Each row was made from one path, in order. Every step used is in the known rows, and no mark comes twice. Write each row's path.
Known rows
gumesu, niku: [  7.4  15.5  14.6  -0.3 -13.1 -19.7 -31.9 -28.3 -46.6   9.0 -43.5 -24.1
 -20.5  28.7  -9.5  29.1  28.4  16.9  10.5 -19.4 -25.5]
lodof, gami, zalem: [ -2.6  33.6  41.8  -8.9 -19.4 -22.4   9.7 -24.7 -42.4  28.4 -10.6 -17.0
  15.3  37.8  22.0   8.8  36.7  26.6  -4.5 -21.0  14.4]
vefedu, govo, lodof, gami: [-26.4  24.4  -7.6  -4.1 -23.0 -20.8 -10.4 -31.1 -54.6   2.1   4.8 -20.1
 -24.1   9.2  37.7   4.4  42.8  10.0  17.7  13.7 -32.0]
gumesu, govo, vefedu, gami, tonus, rugi: [-32.8  28.9 -40.2  -5.6 -24.6 -13.6 -29.9   4.0 -22.8  -4.7 -27.8 -20.1
 -28.1  16.5  30.2   7.6  24.9  -2.2   9.7 -36.4  -0.4]
gadek, gami: [-10.0   2.6  37.9 -20.8   1.0 -34.3 -13.8 -34.5 -27.8  18.0 -29.3 -23.9
   0.4  11.7   9.7   3.2  42.7  20.6  -6.3 -25.1 -12.4]
vefedu, govo, tonus, rugi: [-26.5  18.9 -39.3  -2.6 -17.5 -12.7 -21.2   9.9 -43.3   2.9  -1.9 -12.0
 -31.8  12.3  17.6   5.2  46.4  -0.4  15.8   5.7 -35.3]
gumesu, govo, lodof: [-36.6  13.7 -27.5  -1.1  -3.9 -12.4 -33.1 -29.1 -32.6   1.6 -13.3 -22.8
 -24.8  12.9  28.1  15.3  37.5   1.9  17.9  -9.3   1.3]
gadek, gami, lodof: [-20.6   3.7  40.0  -4.6  -9.7 -26.6   5.7 -46.7 -22.2  24.2 -40.3 -29.4
  20.3  14.6  21.7  11.6  35.5  14.8  -5.6  -5.9  -5.4]
tonus, rugi: [-12.3  11.1  -1.9  -0.7 -25.1  -8.0 -16.4  -5.6 -35.8   9.8 -37.0 -21.7
 -20.2   9.7  10.3  23.9  34.7  11.4  -2.3 -12.2 -10.9]
gami, zalem, govo, gadek: [-10.3  13.5  -7.7  -2.8   3.5  27.4 -16.7 -13.0 -36.9  18.7 -31.5  -4.1
 -11.2  10.8  33.2   2.2  24.5  -1.8   3.5   6.3   1.9]
vefedu, gami, zalem, govo, lodof: [ -5.2  42.4  27.6 -15.3 -23.4 -16.8 -11.8 -22.3 -63.5  15.4 -27.7  -1.7
  13.2   7.1  44.7   1.1  16.2  17.5  -1.0   5.4 -31.4]
govo, vefedu, gami, tonus: [ -6.2  40.5   2.3 -16.3 -27.6  -6.5 -21.7 -20.8 -44.8  14.1 -25.0 -14.1
 -16.9  23.5  35.1   7.5  17.8  -2.5  27.4 -37.5 -18.4]
zalem, govo, tonus, gami, lodof: [-21.1  34.5 -28.3   7.4 -11.0   0.2  -5.3 -19.2 -50.5  20.9 -27.1 -26.1
  13.4   7.6   9.9  -2.9  30.3  23.0   3.7   3.8 -30.5]
zalem, govo, vefedu, gami, tonus, rugi: [-14.0  33.1 -32.0  -6.8 -27.7   9.2 -20.2  -5.0 -36.8   6.9 -48.6 -16.0
  -9.3   1.8  34.4  -6.1  11.2  10.8  -2.1 -12.4 -38.8]
vefedu, govo, gadek: [-18.4   4.1 -25.8  -4.9  -5.6   4.6 -36.4 -24.7 -44.4  -5.4  -0.6 -11.8
 -53.1  -0.8  27.2   0.2  45.6 -13.1  22.1   6.0 -32.9]
tonus, gami, zalem: [ -6.6  39.1  34.6   5.4 -13.6 -17.8   5.0 -21.6 -61.6  18.1 -15.5 -23.0
  -5.2  14.3  -0.1   9.7  39.0  26.4   6.3 -17.1  13.8]
vefedu, gami: [  7.2  36.0  42.9 -19.8 -24.2 -33.2 -27.3 -36.3 -60.5  13.6 -21.6  -5.7
   1.0  11.3  23.5   6.2  27.6  18.7   2.2 -17.8 -42.0]
govo, vefedu: [ -7.9  17.2   0.6 -16.5 -18.5  11.3 -32.2 -25.2 -32.6  14.8 -23.3 -15.8
 -34.0  30.3  30.8  10.5  26.6  -4.8  33.8 -41.0  -1.2]
gumesu, govo, gadek: [-29.7   3.0 -39.9  -3.8   4.3   0.5 -44.2 -23.6 -25.3  -3.9 -10.5 -22.1
 -40.5   8.8  18.9   8.7  42.1  -9.1  16.0 -22.8   4.7]
gami, zalem, govo: [ -4.7  16.5   8.5  -2.1   0.4  19.4 -14.7  -8.8 -32.6  23.5 -40.5   0.9
  -1.5  16.7  28.0   1.5  22.8   7.0  -7.4   5.7  -0.5]
lodof, gami: [ -1.3  30.4  36.1 -11.1 -20.7 -30.9  -2.3 -39.4 -44.0  24.0  -9.6 -25.8
   9.4  31.8  12.1   8.2  41.1  31.4  -3.4 -29.0  -6.7]

Which path is each row?
[-16.0  36.2  30.5  19.0 -26.9 -18.9  13.2 -48.5 -57.9  18.2 -24.2 -37.4
   8.8  11.1   2.3  18.0  37.3  25.2   8.0  -5.9  -0.2] | tonus, gami, lodof
[-17.1   3.3 -24.3 -11.1   3.8   8.4 -26.9 -31.1 -36.0   7.5 -33.6 -24.0
 -13.5 -10.0  23.3 -10.1  31.1   9.9  -2.9  -2.6 -32.5] | zalem, govo, gadek, gami
[  2.6  39.7  32.2 -15.4 -21.4 -16.0 -15.4 -16.9 -56.5  16.1 -32.7   2.4
  12.1   9.3  36.4  -2.7  17.3  18.3  -8.6  -1.4 -31.9] | vefedu, gami, zalem, govo
[-14.5  38.5   5.7  -5.3 -23.9 -17.0  17.1  -2.8 -43.1  25.9 -15.8 -22.0
  22.8  30.6  24.4   4.3  31.9  31.8 -10.7 -11.8   4.2] | lodof, gami, zalem, govo, tonus, rugi
[-25.1   1.2 -16.2 -10.7  -2.2  -5.1 -22.3 -16.3 -37.9  -4.3  -3.1 -13.7
 -41.1  -1.7  32.6  -4.5  45.8  -8.6  13.7   5.9 -21.5] | vefedu, govo, gadek, gami, zalem
[-27.1  26.1 -20.5 -12.9 -19.6  -9.2 -35.1  -2.8 -24.3  -1.6 -21.2 -11.5
 -26.3  24.0  38.8   2.0  25.0  -2.1  14.0 -37.8   7.1] | gumesu, govo, vefedu, gami, zalem
[-13.3  29.4 -14.4  -7.4 -29.2  13.1 -21.1 -24.6 -38.0  11.4 -46.1 -14.0
  -0.9   7.9  43.8  -7.2  11.0  10.1   3.3  -7.8 -37.8] | zalem, govo, vefedu, gami, lodof
[-14.7  20.8   0.7  -1.4  -2.5  18.1  -8.6 -16.0 -42.2  22.4 -33.5  -5.0
   0.2  13.7  39.8   6.0  20.9   6.3   4.5  15.3   0.3] | gami, zalem, govo, lodof
[ -8.5  29.4 -15.3 -14.9 -24.0   9.5 -31.5 -18.7 -40.8   8.7 -41.5 -11.6
 -11.1   6.2  37.9 -11.2  14.6  13.5   2.5 -17.5 -41.1] | zalem, govo, vefedu, gami
[-18.1   8.7  19.8 -18.5  -1.5 -11.9  -3.1 -11.3 -21.9  18.8 -39.8 -16.7
   5.7  13.2  30.4  -6.6  28.3  16.4  -9.2 -17.6   1.9] | gadek, gami, zalem, govo, vefedu
[-10.2  38.0   7.4   4.1 -24.1 -31.0  16.6 -18.3 -37.6  23.5 -22.1 -32.9
  13.5  25.0   3.3  17.2  37.0  25.0 -11.1 -20.1  -2.5] | lodof, gami, tonus, rugi
[ -5.8  37.4  17.9 -23.8 -31.7  -2.2 -21.1 -14.9 -47.0  13.7 -21.9  -6.5
 -16.2  29.1  47.6   5.9  17.0  -0.4  27.9 -36.6  -5.0] | govo, vefedu, gami, zalem
[-21.3  10.4  22.5 -15.8   2.2 -18.0   1.6 -20.2 -30.8  19.9 -35.5 -18.8
  12.3   7.6  31.0  -2.0  30.7  19.9  -9.1  -2.4  -1.7] | gadek, gami, zalem, govo, lodof
[-20.3  31.9 -21.1   2.1 -11.4  -1.4  -4.0 -35.9 -48.4  18.2 -29.8 -27.1
  10.0   3.3  29.4   0.8  23.9  22.3  -1.0  11.4 -31.4] | zalem, govo, lodof, gami, tonus
[-27.1  26.5  -5.1  -3.1 -21.6 -16.2  -5.2 -23.7 -53.2   4.8   4.0 -15.6
 -20.5  12.2  42.9   4.3  40.4   7.9  16.9  17.4 -21.6] | vefedu, govo, lodof, gami, zalem
[-21.7  35.3  21.0  -7.3 -19.5 -19.2   9.5 -43.5 -61.0  24.6  -1.0 -26.7
   9.0  26.6  41.8  20.7  33.3  19.6  23.8   0.6   7.1] | govo, lodof, gami, zalem
[-23.0  30.5 -23.5  -1.0 -12.9 -21.6 -16.5  -5.4 -56.9   4.9   9.5 -17.7
 -27.3  11.5   7.8  -1.9  51.3   9.1  20.8  -0.6 -33.8] | vefedu, govo, tonus, gami
[-23.5   7.2 -41.0  -2.4  -0.3   8.2 -16.1 -17.8 -31.9   6.1 -41.0 -28.7
 -11.8 -14.0  19.4  -4.4  28.7   7.0  -7.8   1.8 -29.7] | zalem, govo, gadek, gami, tonus, rugi
